Known rows, with every step that occurs:
ropen > tadaviv: [  2.7   7.2  17.6  -3.1  -5.4  -7.8   1.0 -11.4  -6.4  -2.7  -3.5  20.5
   2.0   5.7  -0.7  -4.3  -1.9   0.7  -4.0  43.9 -10.3   3.2]
ropen > vezoze: [  0.2   8.6  17.2   0.7  -2.5   1.8   6.1   9.3   1.5  16.3  -4.9  24.5
  -1.0  -4.2  -3.3  -5.2  -0.5   2.3  -0.7  21.6  16.7 -12.9]
tana > vezoze > zefo: [  0.0  -1.0  12.3   3.1  -2.4   3.8  -1.2  -0.6   9.6   7.4 -10.8   8.5
  -0.7 -13.7  -0.6   3.3 -21.0 -26.1   6.3 -14.2  -6.7   2.1]
vezoze > ropen > tadaviv > zefo > zibir: [  4.5  11.2  -7.3  -3.9   7.4  -0.9   0.8  -6.0  -1.0 -13.1   0.7 -14.7
   6.5  -2.8  -2.6  -4.6  22.4   3.4  -1.9  55.1 -11.7   1.3]
vezoze > tana > zibir: [-5.0  2.4 -9.7  1.5 -7.2  0.5 10.4 12.4  8.6  8.6 12.0 10.9 -7.6  5.8
  1.6  6.1 -9.5  3.5  2.8 -3.0 20.6 -5.2]
zibir > tana: [-1.5  3.4 25.6  1.3 -2.5 -8.8  0.1 -1.5 -6.2  1.7  6.7 14.0 -5.4 14.8
 -2.8  0.1 -9.8  4.1 -3.9 18.1  7.2  6.6]
tana > zibir > zefo > vezoze > ropen > tadaviv: [  0.5  -9.5 -11.5  -3.2  -1.1   3.9  -6.1  -7.3   6.7 -14.7   3.8 -28.8
   5.8  -6.4   4.5  -1.5  11.1  12.1  -0.1 -26.8 -26.0  -1.4]
tadaviv > zefo > vezoze > tana: [ -5.2   6.6  -7.2  11.9   5.8  -8.4   0.5   3.9   9.6 -13.6  -0.4  16.4
  -0.1  -6.5  -1.3   6.5  -6.2   6.5   6.5  27.5  18.7  -2.8]
zefo > vezoze > ropen > tadaviv > peniv: [  9.3  -4.9  -2.1  -5.3   1.4   4.9  -4.5 -11.9 -16.7 -12.2 -15.4  -9.2
  10.3   6.4   3.0  -7.2   5.2  -1.2  -7.3 -16.8  -9.2  -3.2]
zibir > zefo > vezoze > ropen > tadaviv: [  2.3  -7.9   4.8  -3.4  -1.1  -1.5 -12.7 -10.6  -2.4 -14.5  -6.0 -22.5
   9.4 -13.6   0.4  -4.0  10.5  11.0  -4.2  -1.7 -18.5   5.0]
tadaviv > peniv: [ 9.1  0.2 19.6 -0.9 -8.7 -4.4  5.6 -0.6 -5.8 -1.3 -9.7 21.3 -0.5 13.2
 -1.4 -5.5 -8.5 -2.5 -5.1 -4.2  9.0 -3.8]
zibir > zefo > vezoze > ropen > tadaviv > peniv: [  9.2 -15.1   5.4  -5.4  -5.5  -4.5  -9.6 -10.7 -11.5 -13.0 -13.6 -16.3
  10.2  -0.6   4.1  -3.4   6.5   8.4  -6.6 -28.6 -19.8   2.6]
zefo > vezoze: [ -0.1   3.7   1.1   6.2   2.6   4.0  -1.4  -4.2   5.7 -11.6  -0.6  14.5
   1.5  -4.6  -1.8  -5.7 -10.8   0.2   1.0  -4.0  13.5  -2.9]
vezoze > ropen > tadaviv: [  6.4   5.2  13.9 -10.5  -1.4  -0.8  -2.5  -5.7 -14.1  -2.3  -5.3  -9.0
   8.0  -0.1  -1.5  -6.9  12.7  -3.1  -7.5  42.5  -7.7   1.8]
vezoze > tana: [ -2.1   3.3   6.7   0.5  -6.8  -6.1   4.0   8.5  -1.7  10.4   1.6  19.8
  -4.8   3.2  -2.5   5.3 -11.6   2.1  -0.8  19.7  26.6   2.0]
vezoze > ropen: [  6.0   6.7  16.8  -8.4   1.1   2.0  -0.4   6.3  -5.4  -1.2  -3.6 -12.9
   5.8  -8.9  -5.6  -8.0   9.3  -7.0  -6.5  25.4  14.6  -2.7]
zefo > zibir > tana > vezoze > ropen > tadaviv > peniv: [  3.6  -9.3 -14.9  -4.0  -0.4   8.3  -5.3 -10.5 -22.7   5.9   0.7  -1.5
  -1.5  25.9   3.3  -0.8   2.3 -20.2  -4.8 -46.4 -14.6  10.2]
ropen > vezoze > tana > zibir: [ -7.8   3.1 -12.6   3.3  -4.3   4.6  14.0  20.6   7.4  27.7   8.0  19.3
  -8.8   3.0   2.5   5.8  -5.5  10.0   6.0  -8.3  24.5 -17.5]
zefo > zibir > tana > vezoze > ropen > tadaviv: [ -2.5  -2.1 -15.8  -3.4   3.1   8.6  -8.4  -9.6 -14.3   7.9   8.7  -8.2
  -1.8  12.7   0.1  -0.2   5.3 -21.4  -2.5 -14.1 -12.9  14.3]

Rows:
[ -0.4   7.5  -2.4  -2.9   8.7 -11.6  -1.0  -9.0 -10.6  -9.5   7.2 -16.1
   2.1  13.6  -1.4  -1.1  18.5  11.7  -4.2  47.6 -13.5   8.8]
vezoze > ropen > tadaviv > zefo > zibir > tana
[  1.2   6.7 -18.2  -0.6   8.1   9.3  -5.4  -7.3   0.3 -12.8   0.6 -10.2
   5.2  -6.5  -1.4  -3.7  20.3 -24.9   3.2  22.7 -13.8   2.5]
tana > vezoze > ropen > tadaviv > zefo > zibir
[ -7.5  -8.2  -3.4   1.9 -10.4  -4.0   7.4  21.8  14.0  25.6  10.7  12.7
 -10.2  -5.1   1.8   8.0  -4.6  21.7   6.7 -26.4  14.5 -11.7]
ropen > vezoze > tana > zibir > zefo
[ -7.7  -1.5 -26.1   8.9   1.3   7.3   6.3   6.9   9.0   0.8  11.4  10.0
  -4.6   3.0   4.6   7.5 -14.5   6.4   6.6 -31.2  20.7  -7.0]
zefo > vezoze > tana > zibir
[  8.9  -5.4   3.1  -7.9  -5.2   7.5  -5.4  -8.7 -16.6  -0.4 -14.9  -1.0
   7.1   7.8   2.4  -4.6   5.3 -35.0  -5.5 -23.0 -15.7   2.6]
tana > vezoze > ropen > tadaviv > peniv
[ -7.9   5.1 -24.1  12.3   5.4  -2.3   6.7   6.8  18.9 -15.1  10.5   7.2
  -4.3  -1.2   3.4   8.2  -5.0   9.9   9.8   2.2  13.7  -8.9]
tadaviv > zefo > vezoze > tana > zibir
[ -5.5  -9.4  -1.6   1.6 -12.9  -8.2   5.3  12.4  15.3   8.1  13.1   3.2
  -7.9  -3.5   1.5   8.9  -8.4  15.9   4.2 -21.3   9.8   1.8]
vezoze > tana > zibir > zefo
[  2.2   1.8   0.5   2.2   1.9   0.2   9.9   1.0  11.1  10.9  -1.1   1.9
  -3.5  -8.5  -2.2   0.3 -14.6   9.2   2.5  -1.4   0.1   3.0]
vezoze > zefo > zibir
[-2.6  2.7  0.4  3.8  0.3 -1.9  3.6 -3.2 -3.0  5.7 14.2 15.9 -9.3 17.8
 -3.5 -0.1 -8.4 10.2 -3.4  3.8 10.3  9.2]
zefo > zibir > tana
[ -6.0   5.1  -9.7   8.4   5.0 -11.4  -1.6  -9.5   0.3 -15.8  -5.2  19.5
   2.3  -0.8   1.6   8.0  -4.4   9.0   5.0  43.4  -1.9   0.1]
ropen > tadaviv > zefo > vezoze > tana
[  2.9  -7.6   7.5  -1.9   1.0   3.0 -11.1   2.2   4.9 -12.6  -1.8 -25.6
   5.3 -18.3  -2.6  -4.8   7.0   5.7  -2.0 -20.8   5.0   1.2]
zibir > zefo > vezoze > ropen
[ -2.7  -0.3 -13.5  -0.6   6.3  13.0  -5.7   3.8  -5.4   7.3  11.6 -11.1
  -5.1   6.5  -3.0  -0.6   3.3 -24.9  -2.3 -31.4   8.9  10.5]
zefo > zibir > tana > vezoze > ropen
[ -3.0   5.9 -11.3   3.9  10.2   5.6  -4.9   3.5   0.8  -7.3  10.9 -15.9
  -1.8   2.3  -2.8   2.0  11.4 -21.4   3.0  -2.2   3.0   7.2]
tadaviv > zefo > zibir > tana > vezoze > ropen
[ -5.4  -2.5  17.0   3.1  -1.6  -2.4  -3.2  -2.3   2.6  11.2  -5.5   9.3
  -5.8   0.3   0.9   8.3 -24.7 -18.6   5.6 -23.2 -10.8  10.2]
zibir > tana > vezoze > zefo
[ -5.3   0.3   2.2   2.1   4.9  -2.7   9.3   7.4   3.1  31.5   0.9   9.0
  -8.4   2.5  -0.8   5.3 -15.8  18.8   3.5 -13.6  -1.1  -3.9]
ropen > vezoze > zefo > zibir > tana
[  0.1   3.9  21.1  -0.7   0.1  -2.8   8.6  10.9   7.7  23.8 -15.7  11.1
  -0.5 -16.1  -2.0   0.6 -11.8  10.2   4.8  12.9  -0.9 -12.9]
ropen > vezoze > zefo
[  5.8  11.4  16.4  -6.4   4.2  -9.8  -2.8  -5.8  -3.5 -17.3  -8.1 -15.1
  10.4  -7.4  -3.2  -4.6  21.7  -2.4  -3.3  72.3 -13.4  -0.9]
vezoze > ropen > tadaviv > zefo
[  0.1  -9.3  -8.6  -0.2   1.9   7.5  -4.0   5.6  14.2 -13.0   7.3 -34.5
   1.7 -14.1   2.2  -4.0   8.6   9.0   1.3 -43.6  -1.8  -5.0]
tana > zibir > zefo > vezoze > ropen
[  6.4 -17.2 -10.0  -3.1  -5.0   4.2  -2.8  -8.3  -1.4 -13.9  -2.1 -25.8
   4.7   2.9   7.8  -1.6   9.5  10.8  -3.7 -59.8 -25.9  -4.1]
tana > zibir > zefo > vezoze > ropen > tadaviv > peniv
